Known rows, with every way that one mark hangs from another:
zumet(tole(mutog)): +2.47, -3.40, -0.41, -0.60, -3.95, -1.00, -1.65, -1.98, +2.67, +2.00, -0.56, -1.62, -2.90, +2.36, +3.50, +2.27, -2.54, -1.54, +2.58
vura(negitad(tole(mutog(duvi zumet)))): -0.73, -2.29, +2.20, +2.55, -4.28, +0.88, +0.15, -3.07, +1.31, -0.85, -0.48, -0.55, -1.89, +0.76, +1.97, +2.02, -1.61, +0.14, +6.64
zumet(tole): +1.83, -2.74, -0.36, -1.34, -2.83, -2.39, -2.24, -2.00, +1.40, +0.78, -1.02, -0.45, -1.88, +2.95, +2.54, +2.58, -1.71, -0.46, +1.22
duvi(tole(mutog(zumet(gamuz)) negitad vura)): -0.38, -2.19, +1.74, +2.48, -4.43, -0.51, -1.36, -7.78, +1.83, -0.90, +2.05, -0.61, -1.11, +1.20, -4.72, +2.93, -2.42, -2.98, +3.34
gamuz(zumet(tole(duvi mutog negitad vura))): +1.08, -1.74, +0.35, +0.18, -1.46, -1.90, -2.23, -5.15, +4.21, +0.51, +0.25, -1.49, -0.25, +0.72, +0.96, +1.82, -3.32, -4.09, +3.64
mutog(duvi negitad vura zumet(tole)): +2.06, -2.19, +6.57, +5.18, -3.69, -4.82, -0.05, +3.78, -5.27, +3.88, +3.94, +4.16, +0.44, +1.44, +2.62, -5.02, -0.68, -0.04, +1.26
duvi(tole(mutog(zumet) vura(negitad))): -0.77, -1.70, +1.86, +1.82, -4.75, -0.17, -1.61, -6.32, +0.80, -0.78, +0.49, -0.07, -0.57, +0.00, -3.50, +2.56, -1.98, -1.95, +4.98
mutog(negitad(tole) vura): +1.34, -2.83, +4.48, +3.04, -4.13, -3.54, +0.46, +0.95, -1.50, +1.52, +3.50, +2.49, -0.80, +2.97, -0.70, -2.69, +0.00, -0.05, +0.26
gamuz(zumet(tole(duvi mutog(negitad) vura))): +1.30, -2.37, +0.77, -0.18, -1.76, -2.57, -2.96, -3.04, +3.03, +1.43, -0.15, -0.69, -0.08, +0.72, +1.15, +0.14, -3.04, -3.79, +2.62
zumet(gamuz tole(duvi mutog negitad vura)): -0.63, -3.14, +0.32, +1.23, -1.99, -1.10, -3.14, -7.51, +5.78, +0.15, +1.67, -1.49, -1.61, +3.70, -0.88, +6.34, -3.50, -3.48, -0.14
vura(negitad(tole(duvi mutog(zumet)))): -1.94, -2.14, +1.35, +2.59, -3.79, +0.62, +0.17, -4.74, +2.25, -1.87, -0.31, -0.99, -0.98, +0.63, +1.19, +3.52, -1.40, -0.14, +5.90
negitad(tole(duvi mutog(zumet(gamuz)) vura)): -0.22, -3.53, +1.72, +2.41, -4.59, -0.91, -0.72, -6.65, +2.92, -2.19, +0.87, -1.05, -0.91, +1.63, -2.25, +2.72, -2.48, -1.30, +2.45
mutog(duvi negitad vura zumet): +1.88, -1.79, +7.33, +5.89, -3.51, -4.50, +0.41, +4.82, -6.22, +2.80, +4.36, +3.94, +0.28, +0.08, +1.18, -6.00, -0.77, -0.03, +1.03
mutog(duvi negitad zumet): +1.71, -2.29, +5.47, +3.31, -3.09, -3.76, -0.71, +3.33, -5.20, +2.19, +1.91, +2.82, -0.45, -0.12, +1.77, -3.93, -1.31, -0.15, +1.06
tole(duvi mutog(negitad vura zumet)): +0.26, -2.63, +3.56, +5.04, -3.99, -2.21, +0.74, -0.17, -0.65, +1.50, +3.75, -0.04, -0.12, -0.74, +0.79, -1.18, -1.86, -2.20, +1.33
zumet(gamuz tole(duvi mutog vura(negitad))): -1.64, -3.34, +0.37, +1.01, -2.31, -0.56, -4.18, -6.05, +5.10, +0.10, +0.02, -1.05, -1.32, +3.17, -0.16, +5.87, -3.32, -2.67, +0.68
vura(negitad(tole(duvi mutog))): -1.66, -1.90, +1.13, +1.63, -3.27, +0.64, -0.24, -4.91, +3.15, -1.69, -0.22, -1.05, -1.54, +0.87, +1.33, +4.39, -1.44, -0.27, +5.70
duvi(tole): +0.08, -2.00, +0.67, -0.26, -3.29, -2.11, -2.34, -4.06, +0.05, -0.96, +0.20, +0.15, -1.59, +1.40, -2.40, +2.22, -0.99, -0.91, +2.78
tole(duvi mutog(zumet(gamuz)) negitad vura): -0.88, -1.56, +2.25, +3.92, -2.50, -0.55, -0.29, -8.21, +3.58, -1.62, +3.18, -1.71, -0.04, -0.06, -3.11, +4.90, -3.70, -3.81, +1.32
duvi(tole(mutog(vura zumet(gamuz)) negitad)): -0.33, -2.72, +1.92, +4.27, -4.93, -0.54, -0.31, -5.12, +0.88, -0.08, +2.92, -0.74, -1.62, +1.44, -2.92, +1.05, -1.73, -2.47, +4.08

Rows:
-0.47, -2.87, +5.83, +3.99, -3.43, -3.74, -3.03, -0.43, -4.27, +1.31, +2.49, +3.61, +0.12, +1.29, -2.96, -2.64, -1.49, -1.26, +0.26 | mutog(duvi(tole(vura)) negitad zumet(gamuz))
+1.04, -1.33, +0.42, -0.24, -2.05, -1.61, -1.15, -7.67, +4.90, +0.46, +1.76, -1.06, -0.89, +1.90, +0.84, +6.36, -2.75, -2.83, +2.14 | zumet(tole(duvi mutog negitad vura))
-0.05, -0.58, +1.58, -0.03, -2.56, -2.08, -1.75, -8.05, +1.55, -1.71, +1.79, +0.66, -0.53, +1.54, -4.84, +4.49, -1.37, -1.95, +2.62 | duvi(tole(negitad vura))
+0.70, -1.55, +5.91, +2.95, -3.42, -4.11, -1.63, -0.57, -4.84, +1.60, +2.58, +3.93, +0.62, +0.00, -1.75, -2.67, -0.95, -0.79, +1.85 | mutog(duvi(tole(vura)) negitad zumet)
+3.12, -1.52, +3.40, +0.27, -3.03, -0.81, -1.72, -2.31, +1.56, +1.16, +1.36, -0.35, -2.62, -0.58, +0.11, +1.47, -3.88, -2.37, +3.13 | tole(mutog(duvi) vura)
+2.10, -3.08, +2.99, +1.94, -5.26, -0.76, -0.11, -4.39, +1.24, -0.61, +0.79, -0.26, -1.90, +1.17, -0.57, +0.52, -2.52, -0.64, +4.42 | negitad(tole(mutog(duvi zumet) vura))
+2.36, -2.51, +1.65, -0.12, -2.20, -2.31, -3.04, -1.40, +2.05, +2.40, -0.21, -0.22, -0.96, +0.84, +1.94, -1.41, -3.26, -3.51, +3.38 | gamuz(zumet(tole(mutog(duvi negitad) vura)))
+1.19, -4.26, +2.18, +0.76, -3.18, -1.65, -4.26, -2.18, +2.68, +2.88, +0.95, +0.32, -2.56, +3.88, +0.48, +1.72, -3.41, -2.70, -0.50 | zumet(gamuz tole(mutog(duvi negitad) vura))
+2.64, -2.17, +5.05, +2.58, -4.17, -1.64, -0.82, -0.57, -1.24, +2.41, +2.24, +1.04, -1.09, -0.81, -0.33, -1.60, -3.23, -2.31, +1.93 | tole(mutog(duvi negitad zumet) vura)
+0.78, -1.81, +0.24, -0.79, -0.93, -3.12, -3.40, -3.75, +2.63, -0.15, -0.91, -0.51, +0.35, +0.90, +0.53, +1.17, -2.79, -2.98, +2.33 | gamuz(zumet(tole(duvi vura)))
-0.45, -4.80, +0.20, +1.23, -2.85, -1.69, -3.72, -2.59, +3.63, +1.92, +0.76, -1.04, -2.28, +3.80, +1.52, +2.98, -2.66, -2.63, -0.90 | zumet(gamuz tole(duvi mutog(negitad)))
-2.29, -1.75, +2.29, +3.60, -2.91, +0.15, -1.61, -6.09, +2.59, -1.66, +0.99, -1.18, +0.36, -0.88, -2.09, +4.28, -3.45, -2.66, +2.49 | tole(duvi mutog(zumet(gamuz)) vura(negitad))
-0.39, -1.42, +1.56, +0.46, -3.99, -0.18, -2.12, -6.66, +2.04, -0.54, +0.61, -0.11, -1.32, +0.41, -3.25, +3.71, -2.00, -2.19, +4.84 | duvi(tole(mutog vura(negitad)))
+0.53, -2.22, +1.64, +1.34, -4.94, -0.99, -1.74, -5.75, +0.49, -0.51, +0.82, -0.23, -0.96, +0.29, -3.82, +1.63, -2.19, -2.12, +3.61 | duvi(tole(mutog(zumet) vura))
+1.70, -2.61, +1.30, +3.67, -4.60, +0.58, +1.64, -3.06, +1.47, +0.38, +1.79, -2.60, -2.41, +0.09, +1.01, +0.94, -2.94, -2.37, +3.86 | tole(mutog(zumet) negitad)
-0.05, -3.56, +2.47, +5.87, -4.42, -2.38, -0.41, -0.73, -1.31, +0.10, +2.13, +0.29, -0.20, +3.37, -0.58, -1.44, -1.69, -0.77, +0.10 | mutog(vura zumet(gamuz tole(negitad)))
+0.83, -2.65, +4.83, +6.18, -3.31, -3.01, -0.84, +0.54, -2.46, +1.27, +3.27, +1.79, -0.71, +2.42, +1.41, -2.07, -2.03, -0.54, +1.91 | mutog(duvi vura zumet(gamuz tole(negitad)))
-0.02, -3.89, -0.36, +0.85, -2.34, -1.54, -3.10, -3.86, +3.33, +0.28, +0.26, -1.08, -2.57, +5.09, +0.46, +3.82, -2.36, -1.71, -0.52 | zumet(gamuz tole(negitad))
-0.01, -1.51, +0.45, -0.43, -2.34, -1.07, -2.12, -6.17, +4.20, +0.48, +0.18, -0.67, -0.65, +1.31, +1.60, +5.91, -2.61, -2.05, +3.02 | zumet(tole(duvi mutog vura(negitad)))
-0.14, -3.00, +5.06, +5.96, -4.91, -4.00, +1.48, +0.37, -3.53, +0.37, +3.70, +2.59, +1.39, +1.74, -1.22, -3.75, +0.17, +0.22, +0.28 | mutog(negitad(tole(duvi)) vura zumet)
+0.58, -1.25, +1.48, +0.66, -3.69, -0.65, -1.21, -8.09, +2.78, -0.52, +2.21, -0.54, -1.58, +0.99, -3.88, +4.09, -2.19, -2.98, +4.00 | duvi(tole(mutog negitad vura))
+0.62, -1.48, +2.87, +0.59, -2.14, -2.17, -1.52, -4.35, +2.46, +0.76, +2.67, +0.07, -0.31, -0.53, -1.62, +3.18, -2.78, -3.21, +0.17 | tole(duvi mutog(negitad) vura)
+0.89, -3.08, +3.38, +2.83, -3.00, -2.76, -3.07, -0.92, -1.82, +0.40, +0.20, +1.27, -0.90, +1.87, +0.69, -0.35, -2.89, -0.56, +1.02 | mutog(duvi zumet(gamuz tole(vura)))
-0.47, -2.04, +4.21, +3.96, -3.01, -2.35, -2.40, -3.82, -2.06, -0.98, +1.91, +1.58, -0.61, +0.96, -2.96, +0.37, -2.35, -1.27, +2.54 | mutog(duvi(tole(negitad vura)) zumet(gamuz))
-1.16, -2.23, +4.24, +3.88, -3.18, -1.99, -3.07, -2.81, -2.56, -1.00, +0.79, +1.81, -0.39, +0.63, -2.47, +0.05, -2.25, -0.70, +3.11 | mutog(duvi(tole(vura(negitad))) zumet(gamuz))
